What can hang from each mark
z_283: z_147 z_324 z_720
z_307: z_356 z_720
z_819: z_720
z_720: z_40 z_157 z_283 z_307 z_819
z_324: z_283
z_157: z_720
z_356: z_307
z_40: z_356 z_720

Every row comes from one small tree of marks. Brackets hold a mark, then the marks that hang from it, in the order of their numbers. Every link used is in the known rows. Which tree was each row made from?
Known rows
(z_283 z_324 z_720): [  9   8  42 -17 -41 -30  -7 -14   4  -4 -13  -9 -10  38   5   0 -15  -8
  20  73 -53 -20  -8  23 -20  16 -57 -19 -12 -18 -10 -79  11 -42  42 -20
 -22 -19  -1  -3 -35  46 -30 -20]
(z_324 (z_283 (z_720 z_40 z_157 z_307 z_819))): [ 20   9 -28   2 -31  26  31  52 -43  25   3   4 -20 -55 -24  29   4  -1
 -19 -51   8   8 -27 -28  -6  10  17 -12  21   9 -19  31 -44  37 -82  62
  85  27 -18  33 -15 -34 -35  18]
(z_157 (z_720 z_40 z_819)): [ 12  -5 -18  19 -38 -17   2   0 -28   5  -3   6   9  -5 -24  -2 -40  15
  -5  23 -33  22   0  23  21  19   6 -21   8  -7   2  19  -8   1 -23  14
   7  25  13 -10 -24 -25  18  28]
(z_720 (z_40 z_356) (z_283 z_147 z_324) z_307 z_819): [ -6   6 -11 -16  77   6 -23 -12  12  -2  28   1  -5 -13  13   8   3  33
  -5 -24  78  -5  -2  -5 -28  10   5  41 -34  -2  35  35   9   1  25 -25
 -28 -15  -3  -3  64  20 -27  -3]
(z_324 z_283): [ 33   5  22 -20 -34 -16  17  -8   7 -19  -7 -41  49  16   8  37   2 -14
  40  10 -51  24  25  10  38 -47 -61 -10  -6   7  19 -37  18 -25   4 -11
 -60  -3   3   2 -20  33   8 -12]
(z_157 (z_720 z_40 z_307)): [-21  10 -41  25 -57 -40  11 -11  -8  -9 -11  41 -13 -15  -9 -19 -45   8
 -22   4 -26  11  -3  32   5  11 -20 -23  31 -26  -7  30 -10   8 -33  -5
  -7  -1 -20  -1 -32 -23  -2  28]
(z_356 (z_307 (z_720 z_40 z_157 (z_283 z_147 z_324)))): [-13   4  32  -2  -6  28 -11  34  -5 -42   6  24 -28  14  13  -9  42  16
 -18  -1  23 -61   1 -42 -15  19   6  20  -9   4  28 -18  22  15  -2 -17
 -28  -1   2  -8  22   1 -34 -27]
(z_40 (z_720 (z_283 z_324) z_819)): [ 10 -29  57 -29   5  26  -8  13  -8  12  22 -31   8  37 -17  29  -2  29
  41  30  -5  -4   9 -12 -33  33   3  -2  -3 -30 -13  -1   7 -12   6 -23
 -33  46  37 -31  25  42  -6 -41]
(z_283 z_147 z_720): [-19  -6  27   4  -9 -22   5 -35   0   3 -21  -5  12  63  -8 -43 -29 -33
  36  41 -43 -16  13  -1  36 -21 -34  -1  -2  13  -3 -58  22 -39  55  10
 -28 -40  -6  22 -41  17   4   7]
(z_720 z_40 z_157 z_283 (z_307 z_356) z_819): [ 33   7 -24 -20  21  23  19  35  19  23  19 -15  12 -74  -2  54  39  10
  -7 -57  37  35  10  -3 -11   5  44  -9  19  13   1  73 -22  39 -57   6
  72  20   6 -11  17 -24  15  12]
(z_283 z_147 z_324 (z_720 z_40 z_157 (z_307 z_356))): [-25  22  -1   9 -12 -30  -2   0   4  -1 -24  32 -65 -40  15 -36  41 -29
 -30  15 -11 -28 -14   2 -27   0  -1   5 -28  18  -6  -8  -8  -4  28  -2
  21 -41 -28   7  -1 -28 -33  20]
(z_40 z_356 (z_720 z_157 z_307)): [-22  25 -31  33 -26 -13  -5  -1   2  -6 -24   7  12  -5 -19  -9  -1  20
 -20  -9  -3   9  28  13   7 -25   1 -27  23  -1 -25  18 -40  -6 -14  -7
  15   6   0 -50 -17  -8   4  16]
(z_307 z_356 (z_720 z_40)): [-13  40  16  32 -70 -65  -9 -16  28 -23 -35  10  35 -42   4  12   0 -29
 -27  52 -61   8  50  50   9 -55 -34 -64  -5  40  23 -14 -10 -27 -15 -52
 -28 -10  11 -30 -15   6  47   1]
(z_819 (z_720 (z_283 z_324) z_307)): [ 10   5  23 -25 -13   0  -2  -8  15 -20  48  -9   4   6  16  39 -11  -1
   7  16 -11   9 -11  32 -40  51 -20 -15  15 -41 -21 -25  33 -15 -10 -27
 -27  10 -13  28  -5  52   3 -21]
(z_819 (z_720 z_40 z_157 (z_307 z_356))): [  0  46 -44  39 -57 -28  17   8  24  -8 -12  23  -7 -76   1   7  27 -31
 -54  -6 -29  29  18  31   3  -9  -7 -48  28  15 -22   6 -14  14 -49   8
  42  -8 -17 -11 -33 -44  34  33]
(z_324 (z_283 z_147 (z_720 z_157 z_819))): [ 20 -17  31 -15   5  44  34  16 -54  16   6 -44  -4  36  -9 -12  15 -34
  33 -11 -25  -4 -23 -43  42 -23  26  13  -9  24  -5 -29  -2  14   1  60
  34  17   8  36 -15 -11  -2   3]
(z_324 (z_283 z_147 (z_720 z_40 z_157 z_307 z_819))): [ -7  -3 -28   5  -1  32  35  32 -60  21   4  11 -34 -36  -8  -8   9 -21
 -15 -60  22  -3 -30 -47  10   0  29  19   7  21 -12  32 -29  41 -45  69
  57   7 -19  42  -7 -43 -33  26]
(z_40 z_356): [  9  29  -1   6  -1 -40 -20 -41  48 -13 -27 -25  55  28   3  13 -15   8
  17  29 -32  21  47  43  29 -42 -56 -14  -5  19  29 -46  10 -46  40 -35
 -46 -24   3 -39 -15  32  19  -2]
(z_819 (z_720 z_157)): [ 25  26   1  12 -56   6  23   1   1  -8   7 -15  15  15  -6  13  10 -15
  -2  23 -57  31  21  14  33   6 -22 -31  32  -1 -20 -49  17   0 -15  21
   4  11  -8 -18 -51   5  32  24]
(z_40 z_720): [ -9   3  12  18 -51 -27   3 -12  -1  -8 -29   1  26  34 -21 -12 -24   5
  24  42 -52   5  40  13  25 -28 -35 -34  26  -4 -13 -16  -5 -35  17 -18
 -50   8  22 -38 -30  11  16  -6]
(z_283 z_147 z_324 (z_720 z_819)): [ 11 -20  37 -22   8   1 -19 -19 -26  12   1 -11 -30  52   5 -34 -25 -20
  28  60 -14 -18 -22 -12 -10  15 -24  17 -15  -7 -21 -58  16 -31  71  19
 -14  -5  11   7  -8  34 -22 -20]
(z_324 (z_283 z_147 (z_720 z_157 (z_307 z_356) z_819))): [  8 -21   3 -11  14  16  21  16 -38  27  -9 -27 -14 -18   7  -6  21 -63
   5 -31  -2  12 -26 -20   7 -38  48   2 -13  24 -26  20 -33  24 -17  46
  63  -3   9  41   2 -29  20  -7]

Which tree is each row?
[  3 -11  -3   0  70   9 -43   7  38 -15  -1  12   0   1   8  -8  21  35
  -6  -4  70 -37  -2 -25 -13 -10 -15  55 -44   6  57 -12  16  -8  49 -25
 -42 -11  19 -14  67  13 -17 -30] -> (z_720 (z_40 (z_356 z_307)) (z_283 z_147 z_324) z_819)
[-25 -23  -4   5  36  -1   7 -10  -3  17   5  10   4 -13   9 -15 -17 -22
 -11 -22  21  17 -13  14   1  -5  63   2  -9   4  10  80   2  29 -26 -10
  13   7  18  34  25 -42  48  14] -> (z_157 (z_720 z_40 (z_283 z_147) (z_307 z_356) z_819))
[  0 -12  62 -46  38   8   0 -26  15 -12  24 -34  22  65  32   2  20   3
  56  24 -10 -11  18  -8   5  11 -20  35 -24 -16  32 -45  61 -34  69 -34
 -78 -16  -1  -1  14  47 -18 -24] -> (z_720 (z_283 z_147 z_324))
[-50   2  31  -2  47  20  -9  -5   1  -6  13  -5 -16  31   9 -24  30  17
   6 -23  23 -20  13 -15 -18   3  29  12 -20 -13  -1  24   4   5  25 -34
 -28  -3  -2 -19  31   9 -28 -10] -> (z_40 z_356 (z_720 z_157 (z_283 z_147 z_324) z_307))
[ 28 -12 -14 -20 -11  -2 -23   5 -28  19   3   9 -41  -3  -3  13 -37  10
   4  38   8  -4 -44   4 -54  42 -26   0  14 -41 -48 -16 -27 -13   5  21
  30  10 -12   9  -3  36 -30 -29] -> (z_283 z_324 (z_720 z_307 z_819))
[ 43   9 -12 -38  23  44  13  39  -2   5  44  -2 -27 -48   0  59  32  54
  -3 -44  49  14 -23 -32 -38  70  15  27  14 -26  -8  45  -6  35 -39  12
  47  31 -23 -16  24   5 -60  -2] -> (z_720 z_40 z_157 (z_283 z_324) z_307 z_819)
[ 10 -22  -9   3  21  12   2  -7 -27  38 -11  -1 -20 -11   7 -28   5 -40
  -3  -5   8  10 -22 -13   0 -12  40   4  10  20 -44   8 -28   7   6  46
  81  -4   9  10  -5 -28  24   2] -> (z_283 z_147 (z_720 z_157 (z_307 z_356) z_819))
[-43  -6  31  -9  13 -33  -7 -21  14 -11   8  16 -23 -10  34 -26   8 -16
 -14   9  -7  -3 -17  27 -27  17  18  -1 -39 -12  21  41  23   8  13 -60
 -44 -18  -3  27  30 -18  13   0] -> (z_157 (z_720 z_40 (z_283 z_147 z_324) (z_307 z_356)))
[-35 -39 -17  27  48  14 -26  -5  19  -2  -8  15  26  24 -12 -35 -17   9
 -19 -18  42 -19 -11  -5  21 -11  36  31 -24  11  47  28  12  22  -1 -12
 -17  -3  31  31  42 -32  36   6] -> (z_157 (z_720 (z_40 (z_356 z_307)) (z_283 z_147) z_819))
[ 62  -7 -50 -18   1  30  10  16 -14  15  17  -3  -4 -17  -3  36  -4  35
   6 -25  19  37 -16 -22   4  28   8  11  52 -10 -38  20 -34   8 -27  56
  68  27  -7 -23 -17  -3  -4   0] -> (z_720 z_157 z_307 z_819)
[  1 -10 -57  21 -36 -17   0   7 -24   6   2  34 -11 -30 -20  -2 -58  16
 -27  -6   3  25 -24  17  -2  31   5 -12  28 -20 -23  52 -32  22 -46  23
  27  28  -8   4 -12 -31   9  21] -> (z_157 (z_720 z_40 z_307 z_819))
[ 17 -18  -8 -28  17  35   0   9 -52  19  12  10 -66  17   1 -23   1   3
  12   6  23 -18 -49 -41 -26  51  17  33   6 -17 -55 -17 -14   6  29  59
  57   1 -14  10 -11   2 -42  -4] -> (z_283 z_147 z_324 (z_720 z_157 z_307 z_819))
[ -5  -9   8   5  18  41  34   4 -12  -1  40  -9  14  20   8  -2   9 -24
   2 -39   7   9  -3 -15  22  24  33   4  26 -10 -24   4  37  23 -19  26
  15  -1 -22  37 -20  -4  19  19] -> (z_819 (z_720 z_157 (z_283 z_147) z_307))
[-32  -9  10  32   9  -3 -38   1  47 -18 -34  10  51  33 -17   4  -9  19
   0  -1  14 -33  30  16   1 -44 -12 -13   0  -8  15  -9  -2 -14  -4 -46
 -47  -2  35 -18   6  16  35 -28] -> (z_40 (z_356 z_307) (z_720 z_283))
[-26   0 -24  49 -27 -32 -42 -10  31 -20 -61  22  25  23 -21 -25 -26  15
 -18  29 -11 -27  33  20  12 -61 -40 -25   3  -6   9 -33 -20 -30  31 -25
 -51 -17  34 -49  -7   9  30 -24] -> (z_40 (z_356 z_307) z_720)
[ 27 -36  33 -37  53  39   7 -13  -6  17  23 -43  56  49   1  12 -10  -1
  53  -8  20  15  21 -23  31  -2  10  32  -6   4  18  -5  44 -19  26  14
 -22   5  23   8  15  31  19 -14] -> (z_720 (z_283 z_147) z_819)
[ -6 -28 -18   3  23 -15 -18 -23  -6  29 -22   8  -5   2   3 -29 -29 -44
   3  19   5  11 -16  10  -6 -27   5  -6   1  19 -34   1 -24 -20  25  29
  42 -19  18  28  -1  -2  35  -7] -> (z_283 z_147 (z_720 (z_307 z_356) z_819))
[ 33  12 -54   3  -7 -35 -18   1  28   9 -15  21   4 -82   3  26 -12  -1
 -23 -12  24  38  12  18  -3 -20 -12  -9  20  11  -4  43 -38  -9 -22   0
  24  -3   5 -27   7 -17  26   4] -> (z_720 z_40 (z_307 z_356) z_819)
[-33  45  20  25 -37 -48   6  -5  28 -18 -39 -16  32  -9 -23   3  -3 -30
 -10   6 -43  -5  22  40  23 -59 -46 -40 -45  39  42 -37  -9  -8 -11 -28
 -24 -23  -7  19 -10   0  -1  23] -> (z_324 (z_283 (z_720 (z_40 z_356))))
[ 10  22 -34  12 -31 -61  -8 -12  43  -9 -30  30  12 -59   7  19   4 -11
 -19  -5  -4  20  32  38  -1 -33 -34 -18   8  16  13  22 -17 -21 -10 -29
 -14 -25  -6 -19  -9 -12  19   7] -> (z_720 z_40 (z_307 z_356))
[  4  13   7 -20  35  22  24  12   0 -10  34  17 -31 -13  23   8  47  32
   5 -41  45 -17  -2 -43  -7  43  12  42  -8 -15  20  24  28  21  10  -3
  -8  -9 -38  -5  10  -3 -66  11] -> (z_720 z_40 z_157 (z_283 z_147 z_324) z_307)
[-29  -2  33  -2  48   2 -13 -23  -4   6  22 -26   0  34   2 -21  -3  13
   4  19   7  -6 -10  10  -5  17  26  22 -62   5  53   8  20   1  26 -49
 -40  10  13   4  49   4   5  14] -> (z_157 (z_720 (z_40 z_356) (z_283 z_147 z_324) z_819))
[ 23 -21  -7 -10 -18   8  17  14 -35  19  -4 -14  12 -13  -5  35 -38 -26
  19 -15  -4  19 -33   4 -18  -5  -9  -8  17  -2 -34   4 -24   3 -43  42
  31  21   2  49 -14  18  -6 -19] -> (z_324 (z_283 (z_720 z_307 z_819)))
[-18  20   4   2  10  21  26  12 -13 -20  45  18 -34 -14  21  -5  35  -1
 -16 -28  16 -12 -11 -23 -17  61  15  21   5 -14   1   8  39  30  -9   6
 -13  -3 -42  20   2 -13 -28  16] -> (z_819 (z_720 z_40 z_157 (z_283 z_147 z_324) z_307))
[  8  20  39 -26  23  20  24  11  11 -16  30  -9  -9  17  14   4  57  22
  27  -8  -4 -19  24 -37  13  29  -5  36 -24   5  37 -15  51   9  26 -26
 -33 -13 -22 -15  13   6 -47  14] -> (z_720 z_40 z_157 (z_283 z_147 z_324))
[ -7  26 -12  37  -5  17  -6  24  55 -23   1  11  29 -25 -14  21  37  -1
 -48 -26  11 -17  16  15  20  -1   3 -22   6  16  28 -24  10  31 -44 -21
  11   0   0  -3   4 -26  35  20] -> (z_819 (z_720 (z_40 (z_356 z_307)) z_157 z_283))
[  8 -11 -36  41  -7  22 -30  21   0   7 -40   8  10   6 -35  -6   6  36
 -26   3  22 -13  10 -19   3 -30  12  -4  21   2 -16  -2 -54  10 -11  22
  30  26  44 -65  10 -22  21 -12] -> (z_40 (z_356 z_307) (z_720 z_157 z_819))
[-21 -30  42 -31  21   2   2 -23 -18 -10  29   2 -23  55  30 -22 -19   5
  26   9  -7  -9 -34   2 -24  43  13  22  -9 -42  -4  12  44  -4  25 -24
 -46   1 -10  39   6  17  -9 -20] -> (z_157 (z_720 (z_283 z_147 z_324) z_307))
